Each row comes from the steps of one walk. Every step used is in the known rows, and no mark comes twice. Write the walk behind each row, first mark first.
In the rows, zero is written as 128.
Known rows:
gare -> musef -> saro -> beparit: [145 150 145 159 129 126 148  94 109 139 134 141  67 108 148 128 134 114
 188 120 116  87 124 151 118  89 139 131 151 125 131 156 165 122 106  96
 106 107 132 166 117]
zolesez -> zusuzil: [121 136 110 129 158 142 148 126 107 143 152 120 106  97 137 131 134 116
 117 120 145  84 130 181  93  99 131 138 160 130 127 155 155 127 130 102
 131 153 127 161 145]
zoka -> beparit -> zolesez -> zusuzil -> musef -> saro -> sano: [124 100 110 136 155 135 147 128 105 168 158 146 139  63 136 146 148 143
 142  98 156  91 140 163 133  89 131 150 162 139 131 147 207 125  96  77
 130 149 123 198 123]
beparit -> zolesez -> zusuzil -> zoka -> musef: [113 108 132 130 168 122 154 122 133 140 142 133 102 101 163 114 125 144
 110  75 155  72 140 180  88  97 110 150 153 140 120 155 125 117 125  71
 132 163 137 205 136]
gare -> zolesez -> zusuzil -> zoka: [125 100 137 139 167 148 159 104 131 122 136 127  92 110 156 122 140 127
 112 114 144  87 126 166 104  96 137 142 137 136 132 153 148 123 138  89
 119 160 135 181 141]
mufi -> zoterid: [111 120 126 136 161 146 154 113 105 173 121 103  81 123 135 125 125 123
 120 112 133  64 106 169  99 113 140 137 165 136 126 161 125 126  98  93
 119 128 150 163 141]
saro -> beparit -> gare -> zolesez: [147  96 122 160 150 152 168 103 110 131 143 141  56 116 165 120 145 143
 157 107 118 112 103 151 135  85 137 133 143 129 121 138 150 139 102 114
 129  88 133 176 122]
saro -> musef -> zusuzil -> zoka -> beparit: [118 115 137 102 184 132 157 132 111 109 130 117 125 138 165 145 148  91
  96  94 164  59 119 157 116 103 136 160 168 146 135 153 151 122 123  93
 103 144 130 178 145]
beparit -> gare: [127 125 110 137 151 138 156 120 102 124 140 127  80 109 147 118 128 123
 126 121 116  84 108 171 105  96 127 141 163 124 113 145 121 128 100 109
 131  99 138 179 133]
vobo -> zoterid -> zeduruf: [131 124 121 128 161 128 167 130  99 145 132 132  92 111 134 129 129 139
 169  88 128  71  90 162 119 107 143 144 169 127 115 161 132 152 123  90
 122 134 128 156 122]
saro -> beparit -> gare: [133 124 110 151 143 145 160 110 104 136 146 138  61 105 151 120 133 128
 149 112 118 102 112 159 128  90 125 140 160 130 117 140 161 144 106 119
 133  70 135 165 127]
saro -> beparit -> gare -> zolesez -> zusuzil -> zoka: [137  97 122 148 156 164 164  93 132 118 146 142  57 103 163 121 148 139
 127 108 126 118 123 147 129  83 125 142 133 137 137 137 188 138 133 106
 131  99 128 176 126]
musef -> zusuzil -> zoka: [127 124 138 134 172 132 145 119 118 137 130 119  99 133 167 120 127  92
 106 121 147  74 124 164 105 106 129 149 158 133 128 162 167 120 125 100
 112 136 138 167 141]
lera -> gare -> zolesez -> zusuzil -> musef -> saro -> sano: [159  87 109 145 137 131 156 114 114 167 155 164  88  66 135 154 132 120
 162  80 127 119 123 168 125  85 137 149 143 121 129 147 239 114 106  93
 124 167 123 178 102]
mufi -> piza -> zoterid: [138 117 103 155 149 148 155  98  72 171 151 119  78 125 150 121 117 109
 108 127 145  74 107 178 107  96 152 162 183 132 121 156 120 159 101  97
  98 123 140 171 133]
saro -> beparit -> zolesez -> zusuzil -> zoka: [126 106 133 146 161 146 159  97 134 158 146 140  84 100 163 118 145 137
 130 102 155  97 147 166 134  91 118 143 151 139 129 152 175 142 136  90
 134 104 136 190 134]
mufi -> piza: [119 118 122 151 154 132 159 114  90 163 159 126  80 123 151 130 131 130
 121 130 136  78 107 177 110 101 149 152 173 138 122 158 109 147 101 104
 110 116 141 154 142]
zolesez -> zusuzil -> musef -> saro -> beparit -> gare -> lera: [132 119 118 160 139 154 153  99  99 133 149 140  61  96 146 139 133 130
 154  81 124 118 132 148 140  73 119 157 140 122 132 135 252 122  87 101
 117  90 120 169 113]
vobo -> zoterid: [127 124 118 152 153 128 164  95 104 153 127 127 102 119 135 128 142 121
 154 112 122  81 108 169 105 109 133 148 170 129 112 160 110 139 115  90
 121 141 137 177 142]
saro -> musef: [123 119 129 126 159 124 167 124  96 143 130 125 103 119 156 144 141 112
 125  93 140  60 116 178 110 101 138 151 186 132 109 157 115 124 109  99
 117 141 138 182 142]
zoka -> beparit -> gare: [114 117 102 121 161 144 155 128  95  95 145 120  99 112 136 123 138 129
 120 119 132  81 104 157 107  95 133 139 154 135 123 138 110 130  96 106
 130  93 133 175 134]
kanem -> sano: [128 131 137 162 165 115 157  99  92 129 142 130  99 100 131 120 132 117
 134 107 119  80 113 179  99 102 149 140 164 118 115 156 105 122 123 112
 123 118 141 158 155]
beparit -> zolesez -> zusuzil -> zoka -> musef -> saro: [118 113 144 141 149 116 143 121 138 162 144 138  93 102 153 120 112 136
 129  79 143  70 149 174  91  96 112 154 153 136 116 157 165 116 116  58
 121 163 136 203 121]
zoka -> beparit -> zolesez -> zusuzil -> musef -> saro: [115 105 114 138 166 140 150 130 105 146 158 124 147  92 134 135 142 144
 137  93 176  84 132 164 119  91 135 145 154 138 127 146 180 119  95  68
 125 159 131 186 128]
zoterid -> zeduruf: [128 123 126 119 163 128 156 155  96 129 136 129  89 106 144 128 113 138
 145  93 141  61 101 171 121  98 145 139 167 127 118 157 142 137 121 104
 124 118 130 148 118]
zolesez -> zusuzil -> zoka: [110 126 125 126 164 140 149 110 123 131 135 125  97 102 148 125 130 115
 102 117 145  79 139 173  96  99 125 149 158 136 130 156 151 125 139  95
 124 140 136 167 142]
beparit -> zolesez -> zusuzil -> zoka -> musef -> saro -> sano: [133 106 138 139 133 109 142 111 142 183 144 157  83  74 155 129 123 135
 133  82 125  79 157 173 110  94 108 156 165 139 117 159 193 123 115  66
 126 149 129 216 116]
zusuzil -> zoka -> musef: [100 113 137 130 159 108 157 121 126 112 120 134  83 120 164 112 113 124
 115  87 138  64 118 175  85  98 119 156 165 140 113 156 105 110 117  83
 117 144 146 178 134]
beparit -> zolesez -> zusuzil -> musef -> saro -> sano: [141 105 116 150 144 129 150 118 110 199 153 153 119  61 145 141 136 137
 149  98 141  94 145 173 134  92 126 152 170 130 121 154 228 126  98  80
 133 153 131 200 121]
lera -> gare -> zolesez -> zusuzil -> musef: [139  88 103 138 171 148 167 123 105 133 153 142 106  98 142 134 136 132
 140  73 155 114 110 174 110  89 140 141 131 121 127 141 172 110 116  99
 132 178 130 170 124]
zoka -> beparit -> gare -> musef: [125 140 113 120 162 147 156 109  86  80 136 126  97 111 138 122 151 131
 140 127 123  81  95 147  96  88 135 126 137 129 142 138  76 115  94 106
 122 110 132 184 138]
kanem -> sano -> zeduruf: [126 142 126 181 162 119 157 101  96 119 146 132  92  83 141 113 141 115
 149 108 116  83 106 176  92  95 155 137 159 120 112 155  80 119 132 110
 120 110 136 169 159]
kanem -> sano -> lura: [131 135 140 167 165 110 155  91  92 129 153 142 101  84 117 121 146 117
 136 105 105  75  98 178  96 103 156 139 170 124 107 155 104 118 119 102
 125  96 142 144 161]
gare -> musef -> zolesez -> zusuzil -> zoka -> beparit: [119 118 128  98 173 155 152  97 125 110 136 111 101 108 138 110 171 123
 122 128 149  60 129 153  89  93 128 123 120 144 160 152 134 112 130  98
 120 132 130 162 144]
zoka -> musef: [108 123 124 135 155 109 154 137 108 130 138 126  93 114 153 120 111 129
 131  84 137  65 117 182  84  99 128 144 169 133 111 156 101 118 107  93
 124 155 136 177 130]
beparit -> gare -> musef: [136 146 120 142 153 142 155 101  92 104 132 130  77 108 149 117 137 124
 146 126 111  84 100 158  93  92 129 126 144 119 134 145  93 115  98 110
 123 120 143 187 139]
gare -> musef: [132 145 133 137 157 127 154 105  97 115 123 125  92 114 149 123 138 120
 148 122 127  70 111 167  94  96 138 126 149 123 132 158  92 111 107 101
 117 147 139 181 140]
zolesez -> zusuzil -> musef -> saro -> beparit: [116 127 115 160 142 138 150 125 110 159 159 141 101  84 143 139 130 118
 157  89 152 108 134 165 125  88 132 152 163 136 125 150 247 128 116  93
 120 133 128 142 119]
musef -> zusuzil -> zoka -> beparit -> gare: [120 118 119 113 176 149 145 127 108  99 143 119 106 127 155 121 138 101
  95 122 143  83 112 147 107  98 124 148 143 142 139 143 156 128 110 106
 120 100 133 176 136]
gare -> lera: [130 120 140 138 157 132 157  99  99 121 116 110  69 126 150 127 130 128
 131 103 126  69 126 170 122  91 132 148 152 120 122 156 110 118  95 105
 111 118 132 180 136]

Write each row's walk:
[121 110 125 110 164 151 162  85 116  90 126 119  78 118 142 100 164 132
 130 131 124  61 104 138 103  89 124 125 119 138 147 141 102 111  99 103
 120  90 141 185 138]
zusuzil -> zoka -> beparit -> gare -> musef -> zolesez
[121 114 110 118 156 129 151 135 124 170 158 112  95 102 140 111 135 132
 130  85 138  59 130 184  72  95 119 133 148 138 121 157 169 122 119  97
 137 167 121 161 132]
zoka -> musef -> zolesez -> zusuzil
[125 126 102 162 138 150 151 121 106 145 164 148  84  81 142 137 130 122
 154  92 135 119 127 155 124  84 123 151 154 131 124 136 252 131 106  99
 131 108 127 152 115]
zolesez -> zusuzil -> musef -> saro -> beparit -> gare
[112  93 115 135 170 136 170 115 104 158 133 118 113 112 149 108 140 132
 134  94 155  64 105 173 113  95 134 140 156 135 118 157 159 113  97 101
 126 136 145 156 138]
zusuzil -> musef -> zolesez
[145 107 117 162 128 138 151 127 127 145 170 145  56 100 153 128 124 140
 166  77 110 113 124 155 102  80 124 140 137 136 120 137 211 131 106  93
 128 138 114 172 101]
zoka -> musef -> saro -> beparit -> gare -> zolesez -> zusuzil
[108 125 103 134 173 145 156 133  99 132 147 128 127  89 144 133 136 124
 117  94 165  91 122 180 102  96 134 147 162 130 125 150 178 116 121  96
 131 171 134 155 144]
zolesez -> zusuzil -> musef
[ 96 111 131 115 172 131 156 113 117  87 123 122 107 117 146 121 134 123
 107 119 153  67 119 158 113  99 134 149 160 144 126 151 100 120 120  89
 114 105 143 173 143]
zusuzil -> zoka -> beparit
[142 123 129 145 124 117 144 111 112 177 139 145  77  83 139 142 125 110
 154 131 106  78 132 170 126  97 133 150 180 128 113 161 184 129 101  96
 117 115 131 179 116]
musef -> saro -> sano
[134 109 129 169 138 141 161  92  96 126 130 141  52 114 156 131 130 132
 167  79 118 109 117 146 154  76 125 159 148 120 118 137 219 118  71 101
 109  73 132 173 111]
zusuzil -> musef -> saro -> beparit -> gare -> lera
[124 107 108 154 170 149 166 115 105 162 158 141 121  90 159 126 150 149
 147  77 176 107 131 171 137  89 126 141 156 135 124 146 192 136 113  93
 142 133 133 178 133]
saro -> beparit -> zolesez -> zusuzil -> musef
[114 128 114 150 151 134 147 132 104 150 153 129 120  89 137 141 122 114
 135  99 154  89 131 173 101  94 136 150 164 129 118 154 218 115 110  84
 117 168 131 157 129]
zolesez -> zusuzil -> musef -> saro
[133 129 131 148 122  91 141 121 118 170 152 162  73  70 131 139 127 119
 160  95  89  65 117 176 102  96 133 153 185 138 102 160 171 113  92  76
 122 125 131 172 119]
zoka -> musef -> saro -> sano -> lura
[134 118 120 138 166 144 151 120 109 168 153 122 114  96 143 123 140 142
 123 105 154  78 135 182 107  98 126 132 155 128 120 155 141 133 119  89
 138 153 131 194 141]
beparit -> zolesez -> zusuzil
[163 153 123 147 156 150 148 105  96 130 152 137  71 120 164 124 146 103
 158 120 117 104 107 146 114  90 127 126 133 125 149 145 179 133 107 125
 122 105 126 170 126]
saro -> beparit -> gare -> musef -> zusuzil
[114  93  92 131 182 166 165 132  95  89 157 127 131 100 148 131 154 149
 118  92 160 107  98 150 109  84 141 141 133 136 138 128 149 117 101  99
 135 154 125 167 135]
zoka -> beparit -> gare -> zolesez -> zusuzil -> musef
[141 150 145 148 137 120 143 101 105 135 127 129  85 116 139 125 128 109
 165 129 118  70 120 162  97  96 143 131 152 119 127 161 128 109  99  88
 104 145 139 179 124]
gare -> musef -> saro
[103 129 134 132 141 113 137 128 134 140 144 134  84 102 145 127 105 113
 121  91 134  72 146 173  77  96 119 159 159 140 120 156 188 112 127  71
 113 164 130 172 123]
zolesez -> zusuzil -> zoka -> musef -> saro
[129 103 133 146 141 134 149 119 138 125 149 140  66 106 156 122 115 130
 127  86 113  94 127 156  87  88 122 152 135 135 124 141 177 112 111  74
 119 166 129 190 113]
beparit -> gare -> zolesez -> zusuzil -> zoka -> musef -> saro
[129 113 109 121 158 148 152 120 120 178 156 108  96 104 133 118 149 124
 127 118 139  63 131 177  94  97 126 127 147 136 128 158 181 132 125 107
 135 138 124 153 135]
musef -> zolesez -> zusuzil
[130 108 115  87 166 145 157  94 127 107 143 127  84 107 124 117 161 114
 134 109 143  75 124 155  92  89 123 122 107 134 158 145 137 108 130 102
 124 119 125 173 133]
lera -> gare -> musef -> zolesez -> zusuzil -> zoka -> beparit
[116 108 131 141 161 125 158 112 137 149 148 145  87 100 171 114 132 149
 131  66 156  92 143 173 113  90 107 148 150 144 125 150 170 129 133  80
 135 129 133 194 127]
saro -> beparit -> zolesez -> zusuzil -> zoka -> musef
[108  96 140 124 178 133 162 107 120 115 124 123 118 120 154 113 143 143
 115 114 162  63 124 159 127  99 131 145 154 142 124 151  87 124 107  79
 123 105 147 204 143]
zusuzil -> zoka -> beparit -> zolesez
[137 136 118 163 121 120 145 116 115 167 144 148  64  65 149 133 134 109
 168 134 104  82 128 165 121  92 139 146 173 131 111 161 158 129 114  94
 114 103 128 197 122]
musef -> saro -> sano -> zeduruf
[156  96 112 129 160 146 158 118 116 138 156 135  83 101 135 133 134 127
 138  92 136 104 118 176 102  90 138 131 127 120 124 145 148 126 125 106
 132 161 125 173 123]
lera -> gare -> zolesez -> zusuzil
[116 106 123 117 162 148 154 101 133 157 138 114  87 106 144 108 145 119
 109 118 141  61 137 172  99  99 123 137 144 140 133 159 182 122 136  99
 126 125 135 161 141]
musef -> zolesez -> zusuzil -> zoka
[106  95 116  98 172 153 153 112 132 128 145 108 103 108 132 113 158 121
 102 121 154  61 135 161 102  95 125 135 137 151 141 153 164 127 133  97
 124 120 126 154 141]
musef -> zolesez -> zusuzil -> zoka -> beparit
[148 143 121 133 128 126 143  93  98 115 156 160  79  63 115 141 164 121
 167 138  80  78  96 141 113  90 141 133 152 134 134 139 134 114  80  90
 119  78 128 181 126]
zoka -> beparit -> gare -> musef -> saro -> sano -> lura
[122 112 111 119 178 145 152 130 105 138 158 113 136 102 134 127 154 145
 118 110 166  76 132 171 110  96 131 131 148 139 128 147 119 134 118  89
 140 145 123 188 144]
zoka -> beparit -> zolesez -> zusuzil
[127 119 144 121 174 128 159 121 113 141 126 125 107 135 175 141 139  85
 103  92 151  62 123 166 114 107 130 161 174 137 127 161 162 119 126  96
 105 153 136 185 144]
saro -> musef -> zusuzil -> zoka
[124 123 107 146 137 131 144 125 107 174 154 150 109  61 138 151 131 112
 140 104 134  96 139 174 118  92 130 155 173 133 127 154 243 120 108  92
 122 160 127 166 123]
zolesez -> zusuzil -> musef -> saro -> sano
[127  98 137 177 148 130 161 108 107 177 138 148 102 108 160 124 129 141
 173  84 155  95 125 160 152  89 133 149 168 130 109 152 197 127  86  79
 123 110 145 182 115]
zusuzil -> musef -> saro -> beparit -> zolesez
[113 116 130 157 148 121 153 121 102 146 132 133 111 106 146 131 115 114
 146  99 146  79 115 169 115  95 142 155 174 128 109 156 176 111  92  83
 112 148 145 162 126]
zusuzil -> musef -> saro
[115 120 127 116 169 143 158 143  95 165 123 110  72 113 132 128 109 146
 134  86 137  53  88 162 113 108 147 134 163 133 128 161 147 134 108  96
 115 114 139 144 122]
mufi -> zoterid -> zeduruf
[111 130 126 115 167 144 157  94 106  58 122 131  88 116 148 117 148 125
 123 128 126  77 102 141 101  90 128 135 132 134 144 139  78 110 105  97
 116  96 142 194 143]
zusuzil -> zoka -> beparit -> gare -> musef
[151 133 105 134 145 166 158  89 112 151 159 128  55  94 140 111 168 130
 163 119 112  94 121 153 106  82 119 111 121 130 149 141 190 130 116 124
 137  98 120 161 126]
saro -> beparit -> gare -> musef -> zolesez -> zusuzil
[148 112 142 169 135 131 154 102 118 186 143 140  79 113 154 122 130 135
 172 106 133  86 136 162 146  92 129 140 167 130 107 157 180 142  99  86
 123  93 136 190 113]
musef -> saro -> beparit -> zolesez
[118 102 155 163 138 109 154 102 137 161 131 153  66 117 174 111 114 140
 160  72 139  79 139 162 125  91 114 156 163 140 108 154 173 127 106  66
 117 107 144 203 107]
zusuzil -> zoka -> musef -> saro -> beparit -> zolesez
[141 136 121 121 159 149 154 102 112 156 145 111  92 101 136 112 162 120
 145 125 130  63 126 169  82  94 130 114 129 127 149 159 149 116 123 106
 126 152 127 167 140]
gare -> musef -> zolesez -> zusuzil
[118 104 124 125 155 114 159 127 120 163 140 114  85 121 150 103 130 132
 139  86 132  48 116 180  85  96 124 134 157 139 114 160 132 120 102  98
 129 145 134 166 128]
zoka -> musef -> zolesez
[124 112 134 134 172 144 154 106 127 154 141 130 106 100 155 116 138 139
 105 109 157  76 143 176 112  99 123 143 152 135 122 156 143 128 131  81
 131 139 141 201 142]
beparit -> zolesez -> zusuzil -> zoka
[136 111 144 155 141 140 147  97 137 174 149 144  80 100 153 124 134 131
 145 106 145  95 157 159 139  91 120 148 153 138 125 154 211 138 125  78
 122 103 133 189 120]
musef -> saro -> beparit -> zolesez -> zusuzil -> zoka
[ 96 126 123 123 160 120 148 129 130 117 141 131  94 105 157 121 116 123
 102  85 148  74 135 179  77  97 115 153 158 141 126 155 146 114 134  84
 123 164 131 173 136]
zolesez -> zusuzil -> zoka -> musef
[156 113 140 113 183 136 152 101 112 114 135 136 106 133 152 121 148 109
 136 100 159  80 114 150 111  96 129 132 115 125 152 149 114 110 109  90
 116 134 133 211 130]
lera -> gare -> musef -> zusuzil -> zoka -> beparit -> zolesez
[136  90 135 136 141 115 150 119 145 132 149 150  64 108 143 129 106 120
 141  64 127  95 130 171  88  89 125 153 130 128 122 149 184 107 125  74
 113 173 127 185 105]
lera -> gare -> zolesez -> zusuzil -> zoka -> musef -> saro
[112  94 128 119 179 151 159 116 126  94 140 118 110 114 147 129 151 137
 107 112 161  85 124 153 109  93 141 140 133 146 142 146 129 119 134  88
 117 149 128 174 142]
gare -> zolesez -> zusuzil -> zoka -> beparit
[130 102 139 122 190 139 151 123 119 130 139 117 129 135 165 117 146 116
 109 111 171  68 123 156 124 102 129 145 147 142 133 156 130 127 112  85
 121 130 138 200 142]
musef -> zusuzil -> zoka -> beparit -> zolesez
[131 125 134 158 129 126 149 111 114 159 141 137  67 114 146 132 123 111
 170 118 127  91 132 161 128  93 134 145 170 133 113 156 192 136 109  97
 114  91 133 157 115]
musef -> saro -> beparit
[132  80 118 109 174 147 160 112 128  91 149 135  95 113 138 131 143 127
 117  99 151 101 119 155 107  90 137 142 120 135 137 140 131 118 134  95
 120 135 126 178 128]
lera -> gare -> zolesez -> zusuzil -> zoka -> beparit
[105 102 103 128 188 144 159 137  93 129 156 122 158  93 143 128 152 152
 119  82 187  84 120 168 116  93 133 140 153 139 129 144 141 123 107  83
 139 160 132 183 143]
zoka -> beparit -> zolesez -> zusuzil -> musef
[143 111 108 141 160 160 158 118 110 128 157 124  85 101 144 125 142 139
 120 111 125 101 114 163 102  89 135 131 136 126 125 142 152 131 113 106
 137 146 126 181 133]
beparit -> gare -> zolesez -> zusuzil
